Every row comes from one small tree of marks. Brackets hold a mark, then the marks that hang from it, in alphabetical order. Every link used is in the known rows. Which tree was each row made from?
Known rows:
{Q {R E}}: [18,2,-14,-6,9,9,20,11,-9,1,7,1,36,-12,-3,16,-20,14,-6,5]
{M {E {R Q}}}: [22,4,-19,0,-7,-21,-26,-13,-9,7,10,5,-17,-4,8,-1,-7,-12,6,24]
{R {E M}}: [21,-17,-13,1,8,-10,0,0,0,-5,-6,6,21,7,-18,0,-15,15,-8,9]
{R E {U J}}: [10,-2,0,6,3,4,26,-14,-19,-21,-22,1,21,18,-25,18,-26,19,-8,37]
{U J {R E Q}}: [17,11,-4,10,4,20,17,-18,-15,-10,-40,-4,31,10,-42,15,-43,-5,-3,22]
{M {E {R U}}}: [13,5,-3,1,5,-24,-10,-24,-13,10,14,8,-16,10,10,-1,2,4,11,29]
{Q {R {E M} {U J}}}: [37,-1,-4,7,4,-8,28,-3,-27,-22,-7,15,47,7,-25,7,-31,19,-14,41]
{J Q {U R}}: [5,5,-6,14,21,11,6,-26,1,14,-12,-7,26,-5,10,-38,-3,1,16,-21]
{M {E G}}: [22,-16,3,9,-5,-9,-8,-22,12,11,11,1,-30,-1,16,15,6,18,13,21]
{M {E {R Q {U J}}}}: [25,10,-8,10,-12,-23,-9,-26,-28,-11,-5,11,-9,12,-6,5,-19,-8,1,56]
{Q R}: [12,9,-2,-4,0,3,11,11,-10,3,15,5,19,-13,7,2,-5,-1,-2,-1]
{Q {R {U J}}}: [15,14,9,8,-6,4,27,-1,-29,-15,0,10,27,3,-7,6,-18,4,-9,31]
{R Q}: [10,4,3,5,-11,-5,-2,0,-11,-7,4,3,2,-8,-6,2,-9,-8,-16,11]
{U J {R {E G} Q}}: [20,-1,-4,28,4,12,18,-33,-13,-10,-36,-4,14,13,-43,26,-42,2,1,36]
{U {R {E M} Q}}: [32,1,0,9,11,-3,5,-16,-14,-1,-18,6,30,5,-39,-4,-31,-1,-11,8]
{E G M {R U}}: [9,-8,-7,31,7,-45,-11,-33,-18,-7,8,14,-15,25,-15,-9,-6,4,2,36]
{G {E M R}}: [9,-12,-31,12,-1,-29,-30,6,-8,-15,0,14,-1,20,-33,-13,1,-5,12,5]
{E M}: [15,-7,-2,3,0,-16,-9,-2,1,-4,1,9,6,2,-10,-15,0,1,-4,4]
{G E}: [2,-9,-6,4,-7,3,-6,15,-3,-16,3,7,-5,8,-20,7,5,7,3,-4]
{G {E M}}: [17,-18,-7,7,-6,-12,-16,14,-3,-19,2,13,1,12,-29,-6,5,8,-3,-2]
{Q {R {E G} {U J}}}: [22,-3,-3,22,3,2,37,-16,-24,-19,-3,6,24,10,-19,32,-31,26,-6,49]
{Q {R E {U J}}}: [22,7,-3,2,5,8,37,-4,-28,-19,-5,6,42,5,-17,21,-31,19,-10,36]
{R {E M} U}: [21,-11,6,5,11,-18,15,-12,-15,-14,-1,12,21,13,-22,0,-14,23,-18,21]
{J {Q R}}: [16,11,-2,6,8,-7,5,7,-2,-4,20,0,31,-15,20,-14,11,9,-6,-6]

Write each row's tree:
[19,3,4,12,-7,1,25,-14,-29,-29,-19,5,22,13,-31,21,-36,10,-25,47] => {R E Q {U J}}
[24,-18,-28,22,15,0,18,-18,-1,0,13,-5,37,-16,20,-4,-13,31,3,7] => {J {Q {R {E G}}} U}
[7,8,11,17,2,-10,11,-18,-12,-26,-8,1,17,16,-2,-12,6,16,-8,25] => {R {U {J Q}}}
[18,2,8,9,1,-6,22,-12,-25,-16,2,5,15,5,-19,19,-23,14,-30,28] => {R E Q U}
[23,9,3,8,19,-9,28,-1,-16,-12,19,2,45,-4,6,2,-1,32,-19,12] => {J {Q {R E U}}}
[22,-21,5,25,11,-25,15,-26,-10,-15,3,11,3,19,-23,13,-14,31,-14,34] => {R {E G M} U}
[2,2,-18,28,1,-23,-10,-10,-20,-38,-8,6,9,31,-27,-11,7,8,7,27] => {G {E {R {U {J Q}}}}}
[20,-3,-2,4,23,2,6,-15,-1,7,-20,3,27,11,-33,-5,-23,6,5,-3] => {U {R {E M}}}
[16,-4,-9,23,-3,-23,-9,-43,-13,-5,-3,6,-29,23,-2,13,-10,11,21,59] => {M {E G {R {U J}}}}
[20,-10,-21,31,-5,-45,-27,-24,-14,-8,6,11,-12,11,-20,-7,-14,-12,-4,33] => {E G M {R Q}}
[39,-15,-15,24,17,-24,4,-9,4,-12,17,6,35,-4,-2,-3,-2,32,-9,14] => {J {Q {R {E G M}}}}
[6,14,-9,19,-9,-21,1,-21,-37,-22,-12,9,5,17,-25,0,-26,-17,-8,49] => {E {R Q {U J}}}
[33,-11,3,22,11,-21,25,-15,-20,-11,17,15,24,7,-15,14,-21,30,-16,33] => {Q {R {E G M} U}}
[13,-10,-22,14,2,-25,-26,-30,6,13,11,2,-33,7,13,7,2,4,24,26] => {M {E G R}}
[18,-11,-14,27,10,14,22,-39,-13,9,-18,-5,14,-3,-19,6,-44,4,4,13] => {J {U {R {E G} Q}}}
[24,1,-2,25,-6,-35,-13,-39,-21,-1,19,10,-33,10,5,12,-6,5,-2,53] => {M {E G {R Q U}}}
[22,-3,-12,22,-9,-40,-17,-3,-35,-29,11,24,-1,21,-41,-10,-9,-6,-15,30] => {G {E M {R Q U}}}
[16,16,15,11,10,-12,19,-1,-17,-11,25,7,30,-7,17,-13,12,17,-16,7] => {J {Q {R U}}}
[14,-13,-16,30,30,9,17,-42,5,10,-16,-12,24,3,-3,-13,-16,24,16,-3] => {J Q {U {R {E G}}}}
[24,4,-13,2,18,-1,14,8,-1,-8,15,-4,45,-13,9,0,-1,23,-9,-3] => {J {Q {R E}}}
[35,-17,-16,16,9,-15,10,-5,-3,-4,11,10,23,-4,-12,14,-19,22,-6,21] => {Q {R {E G M}}}
[20,9,-10,13,6,-28,-14,-31,-8,-10,-3,3,0,19,11,-15,8,11,13,40] => {M {E {R {U {J Q}}}}}
[32,-13,-11,7,-2,-15,-2,-2,-8,-13,-4,8,23,0,-25,3,-25,7,-24,19] => {R {E M} Q}
[-5,10,-11,12,1,-17,3,-21,-25,-15,-14,6,4,23,-17,-3,-15,-8,7,38] => {E {R {U J}}}
[17,-2,-16,9,11,23,19,-23,-17,10,-21,-4,32,-7,-19,-4,-44,-3,-1,1] => {J {U {R E Q}}}
[39,1,3,12,18,-23,20,-2,-17,-16,18,11,51,-1,-2,-13,-2,32,-24,16] => {J {Q {R {E M} U}}}
[7,-3,0,18,21,11,15,-30,2,9,-19,-6,5,13,-26,20,-21,13,13,7] => {U {R {E G}}}
[26,-7,-18,26,10,-4,17,-11,-1,-21,-5,-7,36,0,-5,15,-13,28,2,28] => {U {J {Q {R {E G}}}}}
